Known rows, with every step that occurs
minud > miluf > beme > vavu > zitof > bimi: [-0.006, -0.986, -8.158, -0.469,  0.756,  3.126,  2.011,  1.676,  3.512,
 -0.219, -4.088,  0.136,  0.648, -3.769, -0.534,  0.162, -2.329,  0.443,
  0.816,  3.135, -4.150]
zitof > bimi: [ 0.247, -2.120, -2.901, -0.969,  0.726,  2.130,  0.307, -1.153,  0.840,
  0.504, -0.939,  0.111, -0.939, -0.869,  0.528,  1.124, -0.221, -0.811,
  0.981,  0.301, -2.263]
dufazim > zitof > bimi > minud > miluf > beme > vavu: [ 0.100, -0.522, -5.352,  1.094,  0.750, -0.094,  1.671,  2.956, -0.102,
 -1.919, -2.824, -0.388, -3.795, -1.375,  0.331,  2.454, -0.534, -1.402,
 -0.206,  3.357, -3.528]
minud > dufazim > zitof > bimi: [-0.446, -0.555, -3.723, -1.073,  0.040,  1.962, -1.105, -1.521,  0.426,
  1.934,  1.281,  0.931, -4.045,  0.201, -0.522, -1.686,  0.891, -0.956,
 -0.773,  0.742, -1.654]
dufazim > zitof > bimi > beme > vavu > minud > miluf: [-0.597, -1.676, -2.829, -2.060,  0.736, -1.301,  0.809,  2.755, -0.499,
 -0.639, -4.243,  0.299, -3.173, -0.858,  3.510, -0.118,  0.799, -0.703,
 -1.555,  4.663, -2.688]
miluf > beme > dufazim > zitof > bimi > minud > vavu: [ 1.477, -5.379, -4.911,  2.983, -1.438,  0.358,  1.901,  1.120, -2.809,
 -1.377, -0.238,  1.064, -2.493,  1.719, -1.822,  0.968,  0.987, -2.360,
  0.544, -1.328, -1.021]
bimi > minud: [ 2.136, -0.424,  2.071, -0.416,  0.442, -1.600,  1.416,  1.670, -0.866,
 -0.184, -0.734, -1.384, -1.211,  3.193,  1.004,  0.413,  1.324, -3.359,
 -1.145, -0.842,  1.640]
bimi > minud > miluf: [ 0.838,  2.299,  1.269, -1.651,  0.166, -2.133,  1.573,  2.716, -0.015,
  0.644, -0.638, -1.702, -1.959,  2.395,  1.815,  2.372,  3.030, -2.864,
 -3.515, -0.247,  2.304]
dufazim > zitof > bimi > beme > vavu > minud: [ 0.662, -4.666, -2.193, -0.859,  0.722, -0.772,  0.391,  1.566, -1.257,
 -1.877, -4.563,  0.746, -2.424, -0.448,  2.728, -2.229, -1.086, -0.727,
  0.908,  4.793, -3.846]
dufazim > zitof > bimi > minud > miluf > beme: [ 0.521,  0.093, -4.050,  0.522,  0.188,  0.678,  1.391,  2.220, -0.258,
 -0.510,  0.018, -0.283, -5.137, -0.793,  0.331,  4.107,  2.657, -1.777,
 -1.321,  1.121, -2.816]
vavu > beme: [-0.233, -1.985,  0.640, -0.806,  1.152,  0.998, -1.290, -0.370,  0.832,
 -0.873,  0.678, -1.630, -0.401,  0.797, -0.341, -1.845, -0.813,  0.446,
 -0.682,  0.887,  0.296]
beme > bimi > minud: [ 1.752,  0.612,  2.915, -1.539, -0.088, -0.213, -0.320,  2.412,  0.284,
  0.076, -0.683, -1.198, -0.937,  1.230,  2.415, -2.214,  2.184, -4.009,
 -0.293, -0.540,  1.407]
beme > vavu > minud > miluf > zitof > bimi: [-0.005, -0.915, -6.868, -1.728, -0.843,  0.375,  1.701,  1.165,  0.473,
  1.711, -2.522, -0.843,  0.163, -0.916,  4.945,  1.403,  1.815,  0.025,
 -0.249,  2.668, -2.667]
zitof > bimi > minud > miluf > beme > vavu: [ 1.004, -1.093, -4.018,  0.975,  0.835, -0.212,  1.772,  2.542,  1.329,
 -2.491, -3.932, -2.077, -2.417, -2.503,  0.314,  3.488, -1.115, -1.466,
  0.144,  3.211, -2.712]
bimi > minud > vavu > beme: [ 0.776, -3.322, -0.455,  2.156,  0.050,  0.121,  0.425,  1.159, -1.363,
 -2.094, -0.694, -1.792, -0.312,  3.716, -1.087, -0.037, -0.518, -1.101,
 -0.927,  0.039,  2.453]
minud > dufazim > zitof > bimi > beme > vavu: [ 0.191, -1.692, -2.477, -0.220,  1.262,  0.420, -0.055,  0.575,  0.588,
 -1.575, -1.975, -0.538, -3.405, -2.610, -0.022, -2.888, -4.176, -0.994,
 -0.989,  4.729, -3.225]
zitof > bimi > beme > vavu > minud: [ 1.560, -5.099, -0.795, -0.984,  0.888, -1.117,  0.588,  1.171, -0.029,
 -2.456, -5.417, -1.336, -0.805, -1.548,  2.628, -0.897, -1.861, -0.991,
  1.287,  4.454, -3.184]
miluf > beme: [ 0.737, -0.972, -1.737,  2.677, -0.394,  0.875, -0.192,  0.284,  0.388,
 -1.917,  0.615, -0.798, -1.292, -3.227, -1.711,  2.043, -0.694,  1.169,
  1.512,  0.732, -2.546]
miluf > zitof > bimi > minud > vavu > beme > dufazim: [ 1.925, -6.254, -3.584, -0.741, -0.993,  0.574,  1.693, -0.290, -1.856,
  0.497,  1.221, -1.879,  0.450,  3.146,  1.056, -2.952,  0.773, -2.355,
 -1.527, -1.673,  1.411]
minud > vavu > beme > bimi: [-1.278, -1.857, -0.910,  1.278, -0.646,  3.196, -2.510,  0.688,  0.914,
 -1.505,  0.028, -0.072,  1.050, -1.076,  0.008, -3.436, -0.339,  0.423,
  0.831,  0.868,  0.883]
beme > bimi: [-0.337,  1.022,  1.076, -1.155, -0.344,  1.827, -1.849,  0.889,  1.219,
  0.258,  0.016,  0.325,  0.311, -1.900,  1.579, -2.950,  0.961, -0.897,
  1.060,  0.343, -0.150]
minud > vavu > zitof > bimi > beme: [ 0.743, -3.105, -4.512,  0.664,  0.187,  3.152,  2.296,  0.894,  1.146,
 -0.844, -2.313,  1.174,  0.951, -2.163, -0.810, -1.607, -3.093, -0.480,
 -0.127,  2.108, -2.985]
miluf > minud: [ 0.940,  1.259, -0.266,  0.407,  0.920, -1.016,  0.250,  0.574,  0.416,
 -1.948, -1.356, -1.641, -0.774,  2.378,  0.189,  2.243, -1.281,  0.107,
 -1.663, -1.532,  0.563]
beme > vavu > zitof > bimi > minud: [ 2.297, -2.143, -3.491, -2.054,  1.469,  0.887,  2.978,  2.151,  1.576,
  0.463, -4.661, -0.567,  0.735,  2.122,  0.855, -2.213, -1.562, -3.580,
  0.066,  1.216, -1.181]

Rows
[-0.252, -0.134, -1.075, -1.177, -0.145, -2.825,  0.113,  2.552,  0.176,
 -0.425, -4.345, -0.796, -0.136,  0.506,  2.859,  0.758,  1.685,  0.119,
 -0.979,  2.818,  0.645] | beme > vavu > minud > miluf
[ 1.349, -1.417, -1.253,  4.208, -1.875,  1.110,  0.174,  2.592, -0.889,
 -2.471, -0.693, -0.286, -0.395, -0.424, -0.672,  0.837,  0.773, -1.433,
  1.693, -0.242,  0.401] | miluf > beme > bimi > minud > vavu
[ 1.555, -1.740,  0.369, -0.497, -0.642, -2.554, -1.826,  0.192,  0.725,
 -0.419, -2.693, -2.395, -0.942,  0.617,  0.600, -2.689,  0.007, -0.038,
 -0.007,  2.549,  1.578] | beme > vavu > minud > dufazim
[-0.141, -2.853, -7.435,  0.930, -0.503,  3.895,  1.911,  0.111,  1.309,
  1.087, -2.379,  2.045,  2.514, -0.006, -1.442, -0.805, -1.140,  0.307,
  1.214, -0.214, -1.819] | minud > vavu > zitof > bimi
[-0.167, -4.305, -3.779,  1.716,  0.371,  2.017,  0.394,  0.869, -1.800,
 -1.010, -0.394,  0.193, -2.330,  4.049, -0.724, -0.146,  0.099, -1.480,
 -0.696,  0.497,  0.233] | dufazim > zitof > bimi > minud > vavu > beme
[ 0.990,  1.218,  0.539, -0.947, -0.266, -1.601, -0.448,  0.951, -1.305,
  1.430,  1.881, -0.269, -4.336,  3.897, -0.233, -2.553,  2.221, -2.497,
 -2.723, -0.318,  1.976] | bimi > minud > dufazim > zitof
[ 1.239, -2.469, -0.009, -0.883,  1.430,  1.519,  0.868, -0.195,  0.537,
 -1.315, -0.955, -0.764, -2.164, -2.815,  0.818,  0.414, -2.040, -1.507,
 -0.525,  2.466, -3.380] | zitof > bimi > beme
[ 1.924, -3.966, -1.248, -3.079, -0.258,  0.045,  1.930, -0.528, -0.587,
  0.899,  1.422, -1.156, -0.687, -2.380,  2.603, -3.430, -0.679, -1.841,
 -1.770,  0.205, -2.438] | miluf > zitof > bimi > beme > dufazim
[ 0.946, -3.098, -0.579, -0.169, -0.257, -2.122, -0.262,  1.299, -0.547,
 -1.252, -4.648, -0.649,  0.845,  0.899,  1.958, -1.141, -0.235,  0.122,
  1.677,  2.617, -0.422] | beme > vavu > minud
[ 2.329, -4.679, -2.849, -1.032,  0.461,  0.227,  2.563,  0.700,  0.634,
 -1.446, -2.436, -0.340,  0.876,  0.188, -0.829, -3.190, -2.845, -1.690,
 -2.447, -0.977, -0.613] | miluf > minud > vavu > zitof > bimi > beme > dufazim
[-0.519, -5.153, -2.885, -3.213,  1.284,  1.846, -0.830, -1.499, -0.749,
  1.066,  1.241,  0.845, -2.827,  1.105,  0.208, -3.824,  0.641, -1.464,
 -0.727, -0.264, -1.677] | vavu > beme > dufazim > zitof > bimi
[ 0.048,  1.665, -3.304, -1.644, -2.312, -1.405,  1.249,  1.611, -0.675,
  2.699,  0.627, -0.790,  0.503,  0.793,  5.017,  0.872,  4.376,  1.099,
 -2.049,  0.751,  0.286] | vavu > minud > miluf > zitof
[-1.421, -4.394, -2.264,  0.363, -0.782, -0.238, -0.808, -0.114, -2.817,
 -0.265,  2.085,  2.184, -0.769,  2.432, -1.762, -4.819,  0.534,  0.292,
 -1.495, -0.945,  1.409] | minud > vavu > beme > dufazim > zitof
[ 0.084,  2.653, -1.245,  0.105,  0.163, -1.201, -1.408,  0.200, -0.250,
  0.022,  1.208, -0.612, -3.925,  3.349, -0.798, -1.167,  0.175,  0.098,
 -3.327, -0.747,  1.225] | miluf > minud > dufazim > zitof
[-0.321,  1.332, -4.279, -1.084, -1.908, -1.843,  1.367,  2.516, -0.276,
  1.480, -1.568, -0.965,  1.166,  0.115,  4.988,  0.406,  2.382,  1.201,
 -1.335,  2.382, -0.454] | beme > vavu > minud > miluf > zitof
[ 0.755, -4.829, -2.449,  1.474,  0.550,  1.894,  0.742,  0.309, -0.686,
 -1.643, -1.212, -1.473, -1.027,  2.987, -0.707,  0.656, -0.408, -1.816,
 -0.224,  0.132,  0.934] | zitof > bimi > minud > vavu > beme
[ 1.866, -3.392,  3.467, -2.423,  0.288, -2.112,  0.621,  0.319, -0.903,
 -0.850,  0.446, -0.974, -0.592, -1.637,  0.241, -4.182, -1.012, -2.086,
 -2.129,  0.042,  0.104] | bimi > beme > dufazim
[ 0.943,  0.520, -3.894, -2.776,  1.219,  0.004,  3.013,  3.260,  2.254,
  1.052, -4.596, -0.826, -0.166,  1.017,  1.753, -0.355,  0.298, -3.298,
 -2.369,  1.627, -0.327] | beme > vavu > zitof > bimi > minud > miluf
[ 0.322, -0.583, -5.665, -2.215, -1.298,  0.806,  1.614,  0.240,  0.311,
  3.140, -0.280, -0.694, -0.729, -0.268,  5.083,  2.279,  3.900, -0.109,
 -0.939,  0.965, -2.252] | vavu > minud > miluf > zitof > bimi
[ 1.253,  0.907, -2.960, -3.355,  1.080,  0.464,  2.875,  2.427,  2.122,
  2.351, -2.380, -0.632, -0.818,  2.025,  1.841,  0.456,  2.559, -3.462,
 -2.853,  0.027,  0.334] | vavu > zitof > bimi > minud > miluf
[ 1.571,  2.225,  0.670,  0.005,  0.291, -1.577, -1.255, -0.457,  1.742,
 -0.754,  0.209, -3.189, -2.265,  2.218, -0.779,  0.234, -0.780, -0.275,
 -2.975, -1.279,  2.307] | miluf > minud > dufazim
[ 1.419, -3.267, -0.793, -1.781,  0.438,  0.129, -0.779, -0.434, -0.154,
  0.302, -0.488, -0.519, -5.047, -0.694,  1.659, -2.202,  0.688, -1.573,
 -1.354,  3.147, -2.654] | vavu > minud > dufazim > zitof > bimi > beme
[ 0.475, -0.810,  0.464, -1.225,  0.289, -3.261,  0.558,  3.171,  0.135,
 -1.968, -4.437, -1.494, -1.069, -1.133,  3.276,  0.012,  0.313, -0.386,
 -1.890,  4.338, -0.573] | bimi > beme > vavu > minud > miluf
[ 2.670, -2.917, -3.113, -2.817,  0.055, -0.038,  2.445,  1.790,  1.568,
  0.960, -0.846, -1.397, -0.966, -0.886, -0.274, -1.196,  2.195, -3.156,
 -2.072, -1.168, -0.704] | vavu > zitof > bimi > minud > miluf > beme > dufazim
[-1.039, -1.480, -4.594, -0.871,  0.588,  2.272,  0.046, -0.556, -0.615,
  1.191,  0.437,  2.344, -2.874,  0.122,  0.264, -0.018,  0.637, -0.698,
  0.411,  0.580, -3.025] | dufazim > zitof > bimi
[ 1.898, -3.545, -0.985, -3.048,  0.632, -0.770,  1.494,  0.711, -1.909,
  1.395, -0.031,  0.478, -3.243,  3.893,  1.174, -2.003,  2.570, -4.713,
 -1.411, -1.708, -0.374] | beme > dufazim > zitof > bimi > minud
